Each row comes from the steps of one path. Every step used is in the known rows, and no mark comes twice. Write the path behind each row, first mark first.
In the rows, zero is written as 128.
Known rows:
R -> M -> H: [103 181 131 126 182 151 162 125 163 104 127 106 105 120 128  72 136 126
 155 123 136 150 164 107 139 154 130 117  99 124 102 133 135 114 140 111
 160]
H -> K -> D -> X -> Z -> Y: [133 133 123 169  99  38  79  93 130 117 165 142 131 153 119 170 134 137
 177 142 139  67 111 192 168 113 156 167 107 152 158 135 133 145 131 101
 114]
K -> Z -> X: [159 163 113 172 100  80 119  92 119 148 177 109 149 124 119 193 113 128
 148 132 137  99 117 155 183 137 160 149 117 139 161 120 150 139 117 112
 131]
N -> X: [120 136 113 171 119  98 119 108 135 134 150 114 127 164 119 153 108 144
 140 129 123 108 121 144 147 126 142 138 100 134 124 128 131 131 122 118
 145]
F -> K: [145 140 120 135 136  90 115 137 128 141 111 149 114 147 123 158 134 111
 156 140 141 111 129 139 151 120 163 149 115 121 144 120 141 126 111  82
 113]
F -> K -> Z -> Y -> N: [164 151 108 183 103  58 111 138 130 165 130 133 118 142 111 202 118 113
 158 132 144  84 142 143 177 107 157 158  89 111 174 110 146 121 107  81
 117]
N -> K -> D -> X -> Z -> Y -> U: [139 128 120 235  85  51  70  83 135 150 163  77 128 167 126 213 102 151
 152 157 155 100 108 156 197 127 170 141  60 141 163 111 103 141 107 119
 154]
N -> K: [129 126 126 180 125 115  96 113 133 153 129  95 126 145 127 162 120 113
 149 156 132 117 108 134 157 123 156 116 100 131 135 116 115 132 120 134
 140]
S -> Y: [130 146 127 169  77 115 126 133 125 141 112 125 150 142 133 135 124 137
 103 128 129 108 154 138 122 129 109 132  89 141 139 120 137 126 133 135
 129]
H -> M -> R: [ 90 160 161 111 142 172 139  90 137 100 132  96 113 125 123 120 129 141
 150 155 148 179 147  73 146 142 144 113 160 106 113 131 117 107 125 120
 169]
H -> W: [128 140 116 115 144 188 113 114 144 119 158 126 138 110 129 111 114 128
 131 147 110 131 150 113 109 142 139 118 127  98  84 145 134 121 116 134
 111]
Q -> K: [158 125 124 132 118  95 113 127 115 124 112 137 120 114 134 159 110 118
 179 144 131 135 112 143 152 112 151 128 132 117 132 126 143 136 127 100
 114]
N -> X -> Z -> Y -> U: [121 141 114 225  78  77 110  92 136 158 159  94 124 175 112 195  94 151
 137 132 135  90 144 142 172 111 121 161  65 133 148 110 107 137 123 119
 152]
H -> M: [ 89 155 152 114 137 170 124  95 136 105 139 117 119 120 127 123 120 149
 134 142 136 153 141  93 134 137 150 117 133 115 112 133 118 113 114 122
 145]
N -> K -> D -> X: [139 126 118 204 113  59  79  88 137 132 165  89 131 155 129 187 108 144
 160 156 148 109  88 158 186 138 186 128  84 142 149 124 119 140 106 119
 151]
M -> J: [ 94 156 132 134 134 128 145 120 132 120 102 122 105 117 143 123 142 144
 131 129 126 161 133  85 140 133 134 133 100 110 136 138 150 137 131 147
 148]
X -> N: [132 121 109 170  95 113 135 100 132 134 169 110 135 127 121 160 114 141
 130 132 140  99 128 126 148 119 137 140 112 128 147 136 110 139 128 122
 143]
X -> Z -> Y -> N: [135 139 121 222  78  89 119 112 145 164 165 102 123 135 115 184  93 137
 132 128 136  84 150 133 167 108 105 152  79 122 161 111 105 130 126 130
 145]
K -> D -> X -> Z -> Y: [143 133 111 199  92  32  99  78 139 113 190 107 133 143 127 187  97 175
 149 130 160 100 109 163 186 137 159 159  87 145 162 130 121 147 111 107
 149]
Q -> K -> Z: [178 136 119 151 106  72 113 115 112 134 127 128 136 102 135 188 103 113
 190 142 135 127 111 149 183 116 169 139 129 117 153 118 161 133 123  97
 113]
K -> Z -> Y: [155 139 111 176  92  89 122 115 125 151 146 107 134 118 115 179 111 128
 137 121 140 100 144 129 164 107 118 142 100 120 170 111 133 134 138 127
 130]
K -> D: [143 127 127 139 124  79 110 105 125 101 159 128 132 115 131 145 129 155
 134 126 147 117 114 158 154 151 162 142 119 144 149 134 134 140 112 114
 129]
D -> X -> N -> K -> Q: [133 121 100 227  90  66 102  82 135 140 180  95 137 169 126 197  84 153
 157 150 148  97  88 134 181 118 169 138  87 130 143 126 103 138 121 100
 160]
D -> X -> Z: [128 138 113 198  96  67 117  87 147 139 175 104 142 163 131 182  87 152
 156 137 142 114 110 141 178 129 149 153  98 136 138 129 122 131 120 113
 153]
S -> Y -> Z -> X -> N: [134 168 110 213  43  83 124 125 120 169 166 102 160 151 109 182 101 141
 108 130 126  79 157 156 151 133 120 143  74 138 146 121 134 119 114 110
 124]
K -> Z -> Y -> N -> X: [153 145 106 214  78  73 118 121 134 164 163 101 135 134 109 198  98 137
 134 116 130  82 145 139 173 109 125 144  83 114 171 115 137 121 125 123
 139]
Z -> X -> N: [137 152 100 184  89  91 119  82 124 139 197 106 129 147 108 181 111 146
 134 141 142  83 117 152 161 129 143 144 106 145 147 136 113 157 118 108
 145]
N -> K -> D: [139 125 126 187 121  82  82  96 130 134 152  96 129 136 131 174 121 132
 152 154 145 109  98 154 175 138 180 125  94 141 151 120 120 140 109 124
 142]
N -> X -> Z: [124 144 116 206 105  81 118  84 142 147 171 102 136 160 121 180  93 143
 153 135 129  96 122 148 177 128 151 157  88 138 137 121 125 135 118 116
 151]
F -> K -> Z -> X -> N: [167 161 103 180 105  52 112 103 122 157 161 130 129 145 113 214 120 116
 171 144 151  80 122 156 197 123 188 168 101 128 174 116 150 138 101  68
 121]
R -> M -> J: [ 84 174 150 141 164 126 171 110 151 104 110 100  91 117 139 109 148 137
 146 119 143 169 156  77 155 141 130 124  91 119 114 132 142 133 145 131
 162]
D -> X -> N -> K: [128 124  96 218  85  67 108  82 145 143 183  86 137 174 122 194  88 154
 155 148 146 100 100 135 176 119 161 135  83 132 141 138 107 138 118 113
 163]
Q -> K -> D: [169 124 123 140 115  60 100 111 112 104 134 137 123 105 137 171 111 138
 181 142 144 128 102 164 172 128 175 139 126 128 146 128 148 145 115  91
 116]

Which path is each row?
[135 162 104 192  79  82 126 116 123 169 204  97 144 139  94 195  94 136
 135 130 123  87 131 154 170 136 144 145 107 123 136 130 125 119  99  92
 122]  Y -> Z -> X -> N
[136 138 119 239  77  85 107 107 146 174 165  91 123 141 115 196  90 132
 139 138 138  81 142 134 177 106 116 148  69 123 163 108 100 132 123 132
 149]  X -> Z -> Y -> N -> K
[169 123 108 172  95  33  98  92 120 106 161 124 128 124 134 195  93 155
 190 145 152 118  93 166 188 124 184 146 110 130 152 137 142 148 112  82
 129]  Q -> K -> D -> X -> N
[142 161 103 214  76  63 108 102 122 168 215  85 144 141  95 213  92 140
 144 139 131  80 119 166 189 141 166 145  93 130 147 127 123 123  92  88
 127]  Y -> Z -> X -> N -> K -> D
[161 160 104 194  84  73 122  79 120 150 198 100 153 125 115 209 107 133
 149 135 142  84 118 153 193 133 165 155 109 139 171 124 141 144 116 110
 138]  K -> Z -> X -> N
[141 117 108 212  91  81 103  77 133 137 186  86 135 133 122 192 108 144
 147 151 152  86 107 143 181 128 174 139  87 136 164 131 104 148 114 120
 153]  X -> N -> K -> D
[140 167 113 241  47  79 107 119 112 175 161 100 159 152 113 196  94 135
 117 142 130  73 140 156 166 132 136 142  65 136 149 105 125 121 114 101
 127]  S -> Y -> Z -> X -> N -> K -> Q
[133 166 114 172  96  90 122 130 120 166 183 107 140 140  98 179 101 129
 134 128 118 102 132 155 160 140 139 139 115 124 127 125 135 113 101  94
 114]  Y -> Z -> X
[124 142 109 222  92  75 114  88 143 152 169  96 123 166 110 186  88 148
 148 132 134  86 135 143 173 110 125 157  72 132 145 116 112 142 128 118
 154]  N -> X -> Z -> Y
[138 130  95 227  80  56 108  76 145 147 192  82 145 166 123 209  85 153
 161 147 146  95  99 139 192 119 170 141  82 132 151 134 115 137 117 111
 162]  D -> X -> N -> K -> Z
[143 125 107 185  95  41 107  79 136 103 198 110 140 142 127 180 104 180
 145 129 157 101 100 163 178 145 176 152  99 144 156 144 125 145 107 103
 150]  K -> D -> X -> N
[156 142 111 198  82  84 121 128 131 162 156 106 134 122 113 189 104 131
 130 116 132  88 146 134 168 110 120 140  92 114 172 114 135 120 126 127
 134]  K -> Z -> Y -> N
[175 139 107 196  83  53 105 120 119 149 139 116 123 122 120 209  88 127
 183 136 133 101 124 152 186  98 149 140  97 109 161 115 150 132 123  95
 124]  Q -> K -> Z -> Y -> N -> X
[128 173 109 129 128 135 106 140 138 134 121 137 131 132 121 102 145 113
 164 141 114  97 158 157 133 130 132 146 100 121 145 128 144 109 131 107
 124]  M -> H -> K -> Z -> Y -> U
[135 160 104 211  78  79 115 109 124 177 204  86 142 146  93 206  93 131
 143 141 125  83 125 156 180 133 153 140  96 124 140 126 121 120  97  93
 126]  Y -> Z -> X -> N -> K
[182 147 107 178  88  56 109  92 110 139 161 118 136 113 125 214  96 123
 193 148 143 104 106 161 198 116 176 146 117 126 162 123 153 148 119  87
 122]  Q -> K -> Z -> X -> N
[140 128 113 231  97  48  75  79 141 143 173  79 127 157 124 205  97 147
 162 157 155  96  98 157 197 126 173 136  67 142 161 117 107 148 111 119
 155]  N -> K -> D -> X -> Z -> Y
[143 165 117 244  50  84 103 130 133 174 148 100 157 157 126 192 105 136
 111 137 123  74 145 158 161 134 137 131  58 138 159 116 142 114 109 130
 142]  S -> Y -> N -> K -> Z -> X
[129 138 105 229  77  56 112  99 153 153 180  97 130 171 118 195  78 159
 146 132 141  95 124 138 176 113 126 150  75 127 146 126 110 130 121 115
 157]  D -> X -> Z -> Y -> N
[127 180  98 157 131 118 106 138 151 136 145 134 132 137 113 110 127 119
 173 137 107  78 146 168 144 131 142 144  91 118 141 136 153 107 126 104
 133]  M -> H -> K -> Z -> Y -> N -> X
[137 128  90 238  71  52 105  79 145 152 189  77 136 171 116 212  81 155
 157 145 150  88 107 135 188 108 153 140  71 128 158 130 106 142 124 113
 164]  D -> X -> N -> K -> Z -> Y
[126 132 104 212  82  93 112 144 143 156 147 107 103 159  99 166  97 152
 112 116 124  81 154 130 132  95  85 129  69 111 146 122 107 125 127 127
 146]  Z -> Y -> N -> X
[169 131 110 200  83  22  91 101 127 121 162 120 122 129 129 208  82 156
 187 142 150 107 104 171 194 117 169 148  93 124 159 127 138 142 109  86
 132]  Q -> K -> D -> X -> Z -> Y -> N
[154 137 120 180  73  93 118 122 116 160 133 104 135 131 118 191 120 133
 121 120 140 106 159 128 164 108 114 148  91 121 175 101 126 125 131 127
 127]  K -> Z -> Y -> U
[140 134 124 249  82  84 102 105 136 170 161  99 122 137 119 199  87 130
 141 139 140  78 133 132 182 105 123 151  71 121 165  97  94 133 125 120
 146]  X -> Z -> Y -> N -> K -> Q
[141 130 120 221 106  52  78  76 140 139 174  84 136 153 132 200 101 143
 167 159 151 103  89 161 201 138 190 137  79 145 155 120 117 143 105 117
 154]  N -> K -> D -> X -> Z
[123 166  99 134 139 107 102 115 150 105 160 140 135 134 124  99 134 136
 179 145 124  90 126 174 143 148 166 148 105 134 137 151 143 121 122  95
 137]  M -> H -> K -> D -> X -> N
[137 151 101 208  88  86 103  74 126 151 197  91 127 155 108 197 107 139
 144 155 144  78 107 154 175 126 157 137  92 146 151 131 107 159 113 111
 152]  Z -> X -> N -> K
[146 124  99 232  75  84 110  82 134 162 180  76 136 134 114 208 100 130
 149 148 149  78 121 129 186 106 152 139  79 125 175 120 103 145 127 124
 152]  X -> N -> K -> Z -> Y
[140 137 118 243  76  68 102  99 145 164 176  90 124 137 116 202  91 140
 142 137 144  77 138 144 186 113 127 153  66 129 171 111 102 136 118 127
 149]  X -> Z -> Y -> N -> K -> D
[145 123 106 233  62  89 107  87 127 168 171  74 137 144 115 216 106 134
 138 149 148  82 132 129 186 106 149 142  72 125 177 114  98 139 123 125
 151]  X -> N -> K -> Z -> Y -> U
[146 126 106 219  84  89 114  81 133 158 182  81 145 132 121 204 104 127
 153 151 145  84 114 134 190 118 170 139  90 129 168 124 113 139 120 123
 151]  X -> N -> K -> Z
[130 128 111 215  84 102 102 146 141 167 138  98 101 151 103 169 104 135
 117 130 129  84 147 126 137  93  92 117  67 110 152 116  98 125 128 136
 144]  Z -> Y -> N -> K
[124 142 115 202 101  97 119 142 145 151 164 117 129 160 117 167 100 149
 124 121 109  92 129 148 147 132 141 132  90 118 130 135 135 101 101 120
 147]  Y -> N -> X
[130 137 104 246  75  53 100  94 154 161 180  85 129 176 119 207  73 154
 153 141 142  92 118 140 186 111 135 145  65 128 149 122 106 132 117 117
 162]  D -> X -> Z -> Y -> N -> K
